Every row comes from one small tree of marks. The marks that hang from a mark follow it in brackets, in alphabetical order. Every link used is in the known rows. Which tree was each row made from?
Known rows:
tafen(dedo gimu(rosim)): [ 10 -15   5   5 -23   5  -1   6  -2 -28  16  13 -22  17 -11 -26  24  54
 -14  11   2 -14  -5]
tafen(dedo): [ 22 -18 -12 -10 -11   1 -21 -14 -13 -28  -2   2 -55  30 -21 -26  23  27
  -7  38 -12 -19   9]
makim(gifon(dedo)): [ 20 -13 -22   4 -11  17 -14 -16 -13 -25  -1  -2 -65  34 -25 -16  38  20
  -2  68  -7 -13  15]
rosim(gimu kagal(tafen(dedo vofa))): [ 11 -26 -19 -51 -18  20 -23 -11  -9 -14  48  -9 -40  -8  13 -22  -5   1
 -54  31   4 -20  10]
vofa(tafen(dedo(gifon) gimu(rosim(kagal)))): [ -2 -24   8 -31 -22  17   5 -30   3  -8  35  -7 -20 -11 -13 -34  36  65
 -27  13  10 -16   6]
tafen(dedo gimu vofa): [ 13 -18 -12   1 -18 -23 -15  -6  -8 -30  11   8 -65   8 -16 -21  24  45
 -33  24  -3 -10   4]
rufa(gimu(rosim(kagal(tafen(dedo))))): [  8 -20  10 -15 -30  39   1   9  -9  -9  44   7  -3  12   8 -20  13  29
 -36  11  13 -20   8]
gifon(dedo): [ 20 -14  -8  -6 -14   7  -8 -18 -13 -21  -3   6 -59  32 -34 -19  23  24
  -6  48 -13 -18  16]
rosim(gimu kagal(tafen(dedo))): [ 15 -30 -16 -65 -18  28 -23 -14 -12 -12  45 -13 -25   7   5 -21 -10   2
 -48  37   7 -22   9]
kagal(rosim tafen(dedo gimu vofa)): [ 14 -22  -4 -11 -28 -30 -35   6 -10 -21  22   3 -60   3  24 -12   0  33
 -25  33 -10 -14   9]
kagal(tafen): [ 26 -27 -15 -17 -11  -6 -19 -10  -5 -18  15   1 -49  30  -2 -11  16   8
 -20  37  -6 -20  11]
rufa(gimu): [ 12 -28 -11 -19 -15  -8 -20 -17  -1 -20   0  11 -44  52 -40 -13  18  35
 -33  22   0 -10  10]
gimu(rosim(kagal(tafen(vofa)))): [  8 -14   6  -6 -21  30   1   0  -3 -11  41   8 -34  -8  12 -23  23   3
 -33   8  -5 -25  13]
rufa(gimu(rosim(kagal(tafen(dedo(gifon)))))): [  3 -23   2 -25 -29  21  14 -10  -7  -4  39  -4   0   1  14 -27  28  47
 -29  18   7 -25   8]
vofa(tafen(dedo gimu(rosim(kagal)))): [  3 -20  15 -22 -23  36  -7 -11   0 -13  40   4 -22   0 -21 -27  22  46
 -34   6  17 -12   6]
rufa(gimu(rosim(kagal(tafen(dedo vofa))))): [  4 -17   7  -1 -31  31   2  13  -6 -11  46  11 -18  -4  16 -22  18  29
 -43   5  10 -19  10]
rufa(gimu(rosim(kagal))): [ -3 -19  16 -26 -23  36  -2 -11  -2 -11  24  15 -13  30 -34 -25  20  31
 -40  -1   4 -16  10]
gimu(rosim(kagal(tafen))): [ 12 -18  10 -20 -20  39   1  -4  -6  -8  39   4 -19   8   4 -22  18   4
 -27  14  -1 -27  11]
kagal(rosim(gimu) tafen(dedo(gifon(makim)))): [ 12 -29 -11 -65 -23 -23 -39 -26   6 -20  21 -33 -27  16  16 -21   5  21
   1  56 -21 -30   4]
rufa(gimu(rosim)): [  4 -21   3   0 -21  11  -4   0   8 -21   6  17 -15  46 -26 -19  24  42
 -19   3   1 -13   3]
rosim(gimu kagal(tafen(dedo(gifon) vofa))): [  6 -29 -27 -60 -19   3 -10 -28  -6  -9  43 -20 -39 -21  19 -29   8  19
 -47  37  -2 -25  10]
rosim(kagal): [ 12 -20   1 -42 -10  22 -20 -33 -15 -14  13   2 -55  24 -39 -25  17   6
 -36  27 -10 -22  18]

Which tree is each row?
[ 15 -30   0 -32 -24 -25 -35  -5  -6 -15  18   3 -47  27   5  -7  -4  24
 -27  32  -9 -14   9] : kagal(rosim tafen(gimu))
[  0  -9  14  -4 -27  22   2   1  -8 -21  36  12 -33 -15 -10 -31  26  41
 -41   1   3 -17   4] : tafen(dedo gimu(rosim(kagal)) vofa)
[  8 -26   3  -4 -17   7  -8  -7  17 -19  23  12 -27  25 -24 -17  26  49
 -22   4  12  -7   1] : vofa(tafen(gimu(rosim)))
[ 23 -22  -3 -24 -21  -5 -42  -2 -15 -19   7  -4 -49  25  20 -18  -1  14
   1  47 -20 -23  14] : kagal(rosim tafen(dedo))
[  5 -24  10 -22 -27  35   1   2  -2  -4  42  11  -4  21  -4 -15  14  20
 -45   4  12 -19  10] : rufa(gimu(rosim(kagal(tafen))))
[  8 -30 -18 -57 -16  15 -22 -17  -1 -10  47  -5 -42   2   1 -17  -6  -8
 -62  24   2 -19  12] : rosim(gimu kagal(tafen(vofa)))
[  6 -10   2  19 -24  -3   1  11   1 -31  19  16 -36   1  -3 -27  30  53
 -21   5  -2 -13  -4] : tafen(dedo gimu(rosim) vofa)
[  9 -26 -12 -22 -27 -48 -23 -13  -8 -16  18  -7 -58 -11  31 -19  12  50
 -18  40 -17 -19   9] : kagal(rosim tafen(dedo(gifon) gimu vofa))
[ 15 -14  10 -13 -24  45  -1   3 -13 -13  40   1 -16  -1  15 -27  19  12
 -19  20   1 -28   9] : gimu(rosim(kagal(tafen(dedo))))
[ 18 -25 -10 -22 -10 -17 -20 -44  11 -23   7 -24 -54  17 -29 -26  51  43
   8  50 -10 -24  10] : vofa(tafen(dedo(gifon(makim))))
[  6 -14  -2 -11 -24  17  14 -11  -7 -10  37  -6 -29 -29  30 -35  36  31
 -19  21 -10 -32  11] : gimu(rosim(kagal(tafen(dedo(gifon) vofa))))
[  1 -14  -7   7 -24 -21  14  -9   4 -26  13   5 -35 -11   4 -34  42  71
 -13  11  -8 -18  -3] : tafen(dedo(gifon) gimu(rosim) vofa)
[  4 -13  17 -18 -26  29   1  -4 -12 -18  32   8 -20   1 -18 -31  21  42
 -34   7   5 -18   2] : tafen(dedo gimu(rosim(kagal)))
[ 11 -17   1 -25 -23  25  14 -16 -11  -8  34 -10 -14 -13  23 -34  30  31
 -12  27  -6 -33   9] : gimu(rosim(kagal(tafen(dedo(gifon)))))
[ 10 -17  -9  -8 -20 -45  -4 -29   4 -30  12 -13 -63  -5 -23 -24  51  57
 -18  37 -12 -21   1] : tafen(dedo(gifon(makim)) gimu vofa)
[ 13 -33 -18 -25 -12 -28 -11 -37   4 -17  13 -10 -50  10 -20 -23  34  70
 -21  36   5 -10   6] : vofa(tafen(dedo(gifon) gimu))
[ 17 -30 -10 -15 -14  -9 -24 -17   1 -22  18   1 -52  22 -26 -17  20  52
 -28  30  12  -5   6] : vofa(tafen(dedo gimu))
[  6 -30 -27 -53 -22 -27 -34 -18   1 -17  18 -18 -43   0  37 -26  -5  28
 -14  45 -21 -23   8] : kagal(rosim(gimu) tafen(dedo(gifon) vofa))
[  9 -25 -12 -32 -23 -19   4 -25 -15  -8  43  -9 -52 -31  13 -23  26  42
 -52  32   2 -21  11] : rosim(kagal(tafen(dedo(gifon) gimu vofa)))
[ 11 -19  -3  14 -24  -9   6  15   9 -20  37  16 -31   1  16 -12  24  34
 -33   3   5 -14  -1] : kagal(tafen(gimu(rosim) vofa))
[ 13 -29 -10 -47 -23 -10   2 -28 -18  -6  41 -13 -38 -14   6 -21  23  43
 -45  38   5 -22  10] : rosim(kagal(tafen(dedo(gifon) gimu)))
[  9 -19 -12  12 -27 -23  18   2   4 -19  32   2 -26 -21  34 -24  36  62
 -18  17  -1 -20  -4] : kagal(tafen(dedo(gifon) gimu(rosim) vofa))
[ -4 -13  14 -11 -24  17   3  -6   0 -17  35  16 -37  -6 -21 -26  24  31
 -48  -5   0 -15   6] : tafen(gimu(rosim(kagal)) vofa)
[  4 -15   1  13 -21  -8   2   3   9 -27  18  20 -39  10 -14 -21  30  44
 -27  -2  -4 -12  -2] : tafen(gimu(rosim) vofa)
[  1 -20   7  -8 -28  27   3   6   2  -7  45  14 -19   5   5 -17  19  20
 -51  -2   8 -17  12] : rufa(gimu(rosim(kagal(tafen(vofa)))))
